What can hang from each mark:
z_949: z_99 z_728 z_764
z_764: z_696 z_949
z_99: z_949
z_384: z_696 z_949
z_696: z_99 z_684 z_728
z_684: z_949

Known rows, with every way that one mark hangs from another:
z_949{z_99 z_728}: [ 5.668  3.438 -0.309 -4.658  1.686  4.718  1.591  1.708 -0.107  1.091
 -5.405 -4.862  2.576  2.187 -2.752 -1.588 -1.558]
z_384{z_696}: [ 0.988 -1.529 -2.319  3.120  0.490  0.033  2.415  0.145 -4.801 -2.623
 -1.074 -0.804  3.482  0.196 -1.725  2.348  2.090]
z_99{z_949{z_728 z_764{z_696}}}: [ 7.439  3.184  4.606 -1.796 -0.040 -0.315  5.313  2.616  0.343 -0.683
 -0.380 -3.430  1.100  0.911 -2.505  2.535 -2.718]
z_696{z_99{z_949{z_764}} z_684 z_728}: [-5.804  4.637  0.873  1.856 -4.524  2.089 -1.424  0.095  3.235 -2.111
  4.327  1.987 -0.318 -2.170  2.103  0.250  0.689]
z_99{z_949{z_764{z_696}}}: [ 4.639  0.401  3.251 -0.236  0.869 -1.722  3.213  2.041 -3.248 -0.505
  0.275  1.684  0.996 -1.015 -3.474  4.077 -2.363]
z_696{z_99}: [-0.866  0.524 -0.473 -0.443  2.220  5.770  0.316 -1.125 -5.965 -0.866
 -1.404  2.772  1.718 -0.621 -2.057 -0.266  0.050]
z_384{z_696{z_99 z_684} z_949{z_728 z_764}}: [-3.360  0.481 -2.905 -0.945 -0.587 -1.191 -0.633 -0.391  5.789 -4.214
  5.413 -2.004  0.519  0.905  3.251 -2.650  1.745]
z_764{z_949}: [ 1.325 -2.996  1.531  0.878  0.288 -0.267  1.999  2.030 -7.065 -0.905
 -3.803  4.830  0.803  0.096 -1.347 -0.245 -0.881]
z_764{z_696{z_99 z_728} z_949}: [-3.665 -1.571  6.715  2.220 -0.470 -0.769 -1.627 -3.581 -6.052  1.610
 -2.452  4.747 -3.683  3.145  1.257 -0.673 -0.480]
z_696{z_99{z_949} z_684 z_728}: [-7.164  2.943  0.844  4.986 -4.998  3.558 -2.041 -0.036  1.333 -3.064
  2.471  2.277 -1.489 -1.851  0.872 -1.717 -0.285]
z_384{z_696 z_949{z_99}}: [ 0.285 -1.750 -2.905  1.376 -0.326 -1.353 -2.364  2.199 -1.184 -4.704
  0.208  0.329  1.967  0.483 -2.013 -0.875 -0.880]
z_384{z_696{z_99 z_684} z_949{z_764}}: [-6.101 -2.031 -4.232  0.520  0.204 -2.528 -2.422 -0.958  2.128 -4.082
  6.068  3.234  0.457 -0.884  2.420 -0.993  2.246]
z_949{z_99 z_728 z_764{z_696{z_684}}}: [ 4.090  0.829  0.223 -8.507  5.517 -2.250  0.262 -1.399  4.764  6.096
 -3.555 -4.511 -0.681  3.707 -0.442 -0.247 -0.358]
z_684{z_949{z_728 z_764}}: [ 7.826  0.496 -1.268 -1.972 -0.091  1.406  4.950  3.336  1.737 -0.798
  1.342 -4.063  2.722 -2.473  0.804  0.724 -0.276]
z_949{z_99 z_764}: [ 4.201  2.429 -1.511 -6.512  3.288  1.647  0.338  1.406 -1.720  2.227
 -3.037 -0.046  3.510  0.018 -2.494  2.135 -0.045]
z_384{z_949}: [ 2.714 -2.542 -1.811  2.603 -1.628 -0.579  1.190  3.989 -4.617 -3.094
  0.448  2.658  1.935 -2.424 -2.811 -0.095 -1.307]

Rows:
[-0.697 -0.225 -3.461 -1.408 -1.316 -1.920 -2.878  0.919  6.079  2.696
  1.760 -1.274 -0.561 -2.584  3.488 -0.359  1.393]
z_696{z_684{z_949{z_99 z_764}} z_728}
[ 5.137  0.012  0.964 -6.890  6.015 -1.529 -0.068 -1.045 -2.632  5.022
 -3.746 -0.097  1.014  1.981 -2.971  2.972 -1.073]
z_949{z_99 z_764{z_696}}
[-3.224  4.840  3.031  5.079 -5.635  5.732 -0.210  0.937 -2.275 -4.596
  1.669  1.821  0.543 -1.616 -0.856 -0.169 -1.278]
z_696{z_99{z_949} z_728}
[ 2.510  6.771  2.766 -2.573 -1.346  6.690  3.395  2.138  1.085 -4.272
  1.899 -1.390  2.193 -0.613 -1.067 -0.398 -2.237]
z_696{z_99{z_949{z_728 z_764}}}
[-1.812 -1.769 -3.584  1.889 -2.044 -0.391 -3.683  0.576  4.424  1.543
  0.066 -0.815 -1.586 -2.288  2.337 -2.170  0.321]
z_696{z_684{z_949{z_99}} z_728}
[-1.743  0.447  3.801  1.946  0.080  1.298 -1.010 -3.976 -4.724  2.583
 -1.317  0.819 -1.587  1.743 -0.622  1.240  0.842]
z_764{z_696{z_99 z_728}}
[-6.345  0.683  3.347  4.706 -2.578  0.320 -2.512 -2.458  0.804 -0.400
  1.604  2.228 -3.844  0.225  0.428 -0.807 -1.034]
z_764{z_696{z_99{z_949} z_684 z_728}}
[-4.615 -1.053 -2.936  5.981 -3.684 -3.077 -0.059 -1.284  0.790 -0.665
  0.805 -2.419  0.831  0.334  2.150  1.271  4.723]
z_384{z_696{z_684 z_728}}
[ 3.466 -3.765 -1.382 -2.790  3.857 -1.174 -1.379 -0.635  5.389  3.678
 -2.456 -3.796 -3.354  1.131  0.624 -3.283 -2.321]
z_764{z_696{z_684{z_949{z_99 z_728}}}}
[ 0.858 -8.009 -2.490  2.456  3.053 -3.964 -0.067 -0.818 -0.689  2.648
  0.283  1.981 -3.026 -2.216  0.275  0.084 -0.354]
z_764{z_696{z_684{z_949}}}
[-7.493 -3.412  4.289  2.005  0.110 -3.026 -3.325 -4.655 -2.278  3.083
 -1.697  5.222 -5.583  2.878  2.986 -2.120  0.573]
z_764{z_696{z_99 z_684 z_728} z_949}
[ 1.649 -0.572 -4.842 -3.245  1.801 -1.387 -0.255  0.520  9.117 -0.791
  2.033 -5.798  0.841  0.379  3.647 -1.694  1.376]
z_384{z_696{z_684{z_949{z_99 z_728 z_764}}}}
[-0.361 -0.907  0.812 -0.295  0.066 -6.053  0.444 -1.965  0.776  5.882
 -0.139 -1.286 -1.074  0.563  1.340  3.290  3.083]
z_949{z_764{z_696{z_684 z_728}}}
